Each row comes from the steps of one walk. Every step used is in the known rows, and no mark comes twice. Write the walk behind each row, first mark first.
Known rows
E-R-T-C: [ -4   9   9   2  15  -3  18 -26  -5   6  19 -18  11  20   8   3  11  -4
   0 -22  -8 -12  10 -14  -2]
U-E: [-18  22   3  14   9 -15  17  11  -5   9  11  -2  -1  22  -6 -23  24  -7
  -4 -16  17   7  -3 -18   1]
G-E-C-T: [  3  21  15   4  10 -22   9 -16   3  11  36   4  28  43 -41   0   7  18
  30  -1 -11   8 -12 -22 -41]
X-J: [-25  -4  21  19  10  11   5   5  17   1  19  -9  14  16 -14 -28  10  14
  30 -13   0  -1   8  -1  -6]
G-E-U-S-X-J-R: [-34  -6  17 -15 -13 -30  20  -5 -42  47  68  19   0  36 -30 -45  44  14
  23  -7  20   2 -43 -19  14]
S-U-E-G-T: [  0 -10  -2  20  22 -62  21   7 -21   4  27 -25  28  -2  23 -15  33 -37
  18  -4  18  10  -4 -56 -17]
R-E-U-S-X: [-26  25  14   4 -23 -12   8 -16 -30  36  12  16  -3  11   0  -9  39   5
 -30  -2   4  34 -26 -11  24]
S-U-E-R-J: [-38   7  14  23  16 -12  35  10  -4   2  33 -22  -1  25  14  -8  36 -48
 -17 -18  19   4  12 -33  62]
U-S: [ -7  25  26  -3 -14  -4  29  -5  -4 -10   2   4   8  19  -3 -15  12  25
   6  -5  14  -4 -14   7 -11]
R-E-U-S: [-11  32  15  19 -13 -18  16  -8  -7  16  -4   4  -6  24   4 -18  34   5
 -36 -18  12  10 -31 -22  22]
E-C-T-S: [ -7  33  33 -23   2 -10   4 -57   5 -13  41 -12  31  33 -20  -8 -33  27
  69  26  -9  32 -15   1 -20]
G-E: [-13  14   6   8  15 -18   6  26   0   4   3  21   0  25 -24 -17  31   7
  -6 -14   3   8  -2 -18 -32]
E-C-T-S-X-J: [-33   1  39 -27  -6  12   0 -69  -7  15  80 -13  36  29 -32 -14 -24  33
 102  33 -14  39  -8  15   3]
S-X-J: [-40 -11  19   3   0  18  -1  -4  -6  22  37   5  15   5 -17 -19  14  17
  35   2  -8  23  13  11  -4]
U-E-C-T: [ -1  30  11  10   3 -18  19 -30  -2  15  45 -20  26  39 -22  -7   0   3
  34  -1   1   8 -12 -22  -7]
U-S-X-J-R-T: [-35 -10  42   4 -12 -12  19 -29 -29  64  50  -3  18  17 -12 -36   7  48
  29 -21   1  -6 -17  35  24]
X-J-R-E-G: [-28 -10  25  45  29 -25 -31  11 -11  36  -1   9  15  15 -12 -47  25  23
   6  -6  17   0 -19 -58   4]
C-T: [ -6  20  12  -5   8   9  11  -6   3  -7  22  -5  22  18 -14 -10  -7  34
  23  -8 -18  16  18  11 -27]
S-X-J-R-T: [-43 -14  30  15  11 -11  -6 -15 -21  68  44  -1  19   6 -13 -34   0  33
  25 -21 -15  14   4  25   7]
E-G-T-S: [ 12   7   0 -14  30 -36  -8 -26 -24 -14   7 -16  18   0  15 -28  13   0
  46  23  21  23 -18 -36 -32]
J-X: [-17  21  13  10   0  -7  14 -11 -19  24  21  45  25  -1  -1 -32   1  11
   6  11  -2  22  -9  -3 -39]
G-E-R: [ -6  23   1  10  26   1   4  17 -11 -20   8  16 -13  31  -6 -11  42 -16
 -16   3  19   1   0 -39 -14]
X-J-R-E-U: [-35   3  20  30  14 -18 -17   3  -1  40  20   5  -5  23 -10 -49  25   8
  -9 -19  -1   9 -26 -39  18]
X-J-R-E: [-39  -4  34  29  14  -1 -20   5   5  33   6  19   0  19 -18 -46  19  34
   1 -14  -7  -2 -11 -23   4]

Write each row's walk
[-32  17  57   0  -6 -24   1 -48  16  -3  36   1  34  27 -11   3 -26  22
  43  19 -29  47  -7 -10   1]	R-E-C-T-S-U
[ -9  20  -8  10  15 -35   9  22  -7  11  15   7  -3  28 -18 -19  37 -20
 -18 -20   9  19 -15 -36 -19]	G-E-U
[-30  -3  28  10  13  -3  -5   4   3  12  27   5   9  19 -18 -46   1  27
  34  -6   3  -4  -9  -9 -15]	X-J-R
[-30 -26  30   0  10 -22  12 -23   3  49  43 -15  25  22 -22 -35  -4  36
  40 -42 -21 -28  -4   1  -7]	X-J-R-T-C
[-30 -12  20   6  -4 -44  25 -14 -42  82  67   0   5  36 -22 -42  40  19
   9 -37  10  -4 -36   3  32]	G-E-U-S-X-J-R-T
[-13  -6  24   8  23 -51 -10 -17 -11  -5   3  -3  21  -7  24 -16  18  -7
  21  17   0  37 -10 -47 -10]	R-E-G-T-S-U
[ -9  33  -3  17  18   5  14   3 -17 -14  16  -7 -15  29  12 -18  35 -30
 -13   3  33   3   0 -38  19]	U-E-R
[ -2  31  10   0 -14 -21  32  -9 -10  -5  15 -10   5  23   4 -17  17  -2
  -5 -12  20   7 -28 -10   2]	E-U-S
[-26  22  34  -7  19 -33  -4 -26 -14  27  15  -1   6  17   0 -40 -21  34
  22 -12  -1  22 -15  19  -2]	J-R-T-S
[-27   7  32  20  -8 -19   8 -12 -10  36  25   4  -5  34  -8 -50  31  22
  -6 -20  15 -11 -44 -28  34]	X-J-R-E-U-S
[-28  15  40   8  17 -17  17 -26  -2 -17  28 -20  10  16  31  -5 -14 -14
  14   0   1  31  14  10  27]	E-R-T-S-U
[-34 -21  26 -24 -22 -34  34 -48 -35  70  79 -17  24  24 -16 -32  13  26
  38 -33  -6 -12 -31   6  25]	E-U-S-X-J-R-T-C
[-12  14   9  44  24 -26 -23  15  -8  16 -31  10  15   6  -1 -14  28   6
 -24  -4  14  19  -6 -53  -9]	R-E-G
[-41   9  43 -16  -1 -22  15  -9  10 -28  23   4  18   9   6 -13 -20   4
  38  12  -6  44   5   7 -10]	T-S-U
[-32   6  24   6  14 -59  17   0 -18 -10  29 -16  24  18  10 -25   4 -26
  35   8  37  36  -9 -43  17]	T-S-U-E-G
[-55  -5  36 -32   1   1 -14 -29 -25  21  56  18   7  13 -19 -48  -7  35
  68  26   3  35 -14  11   2]	T-S-X-J-R
[-31   2  53  -1 -24   2   0 -59 -22  55  64  13  28  35 -35 -23   6  62
  49  17 -12   3 -36  -5  15]	U-S-X-J-R-E-C-T
[-35  22  28  -8   8 -15  25 -13 -12 -36  42  -8  -6  30  22 -17  11 -37
  21  19  28  30   0 -28  37]	T-S-U-E-R
[-38  16  53   9   5 -77  20 -45  -9  39  53 -15  24  30   0 -26 -26 -10
  39  -5   7  26 -35 -13  20]	J-R-T-S-U-E-C
[-31  18  20 -47  -5  12   0 -37 -25   0  51   7  19  13 -15 -14 -17  43
  58  24 -17  57  13  31 -10]	C-T-S-X
[-31  -4  27   6 -10 -28  22 -32 -36  70  61 -16  14  21  -3 -39  13  22
  18 -27   7   5 -30  18  36]	E-U-S-X-J-R-T
[-18  22   4  15  25  17   7   0  -2  -4   4 -13  -5  19   6  -8  29 -18
 -17  -7  12   1   8 -19  32]	E-R-J
[ -4  -7  19 -12  22 -53   6 -19 -14 -25  24 -17  32  -7  25 -17   0 -14
  53  23   8  35  -7 -33 -30]	E-G-T-S-U
[-51   1  27 -24   2  -3 -21 -44 -31  47  72   6   4  27 -21 -48   3  40
  45   9 -16  49 -17  -6  36]	C-T-S-X-J-R-E-U
[-39  19  22 -33  -3   1  -6 -24 -22   1  25  18   6   4  -7 -16  -4  19
  37  28  -1  56  -1  17 -11]	T-S-X
[-40   8  37  10   8 -49  33 -13  -2  22  36 -24  13  21  12 -21  -6  -9
  18 -30   2  29   6  15  37]	R-T-S-U-E
[  8   9 -10 -10  31 -48   4 -22 -35   3  22 -24   8  13  14 -37  32 -17
  41  11  38  14 -24 -51  -4]	U-E-G-T-S
[-39  -6  39 -37   3 -18  -8 -53 -27  38  95  16  26  46 -53 -35  -5  44
  95  30  -8  28 -30  -9 -10]	G-E-C-T-S-X-J-R
[ 12   4  -6  32  32 -32 -22   0 -16  17 -23  -1  13  -7  13 -16  44   0
 -14  -1   4   9 -10 -56 -28]	R-E-G-T
[-34   7  23  15  -1 -31  31  18   3   0  27  -4  13  15   3 -13  12 -20
   3 -16   5  19   8 -16   3]	S-U-E
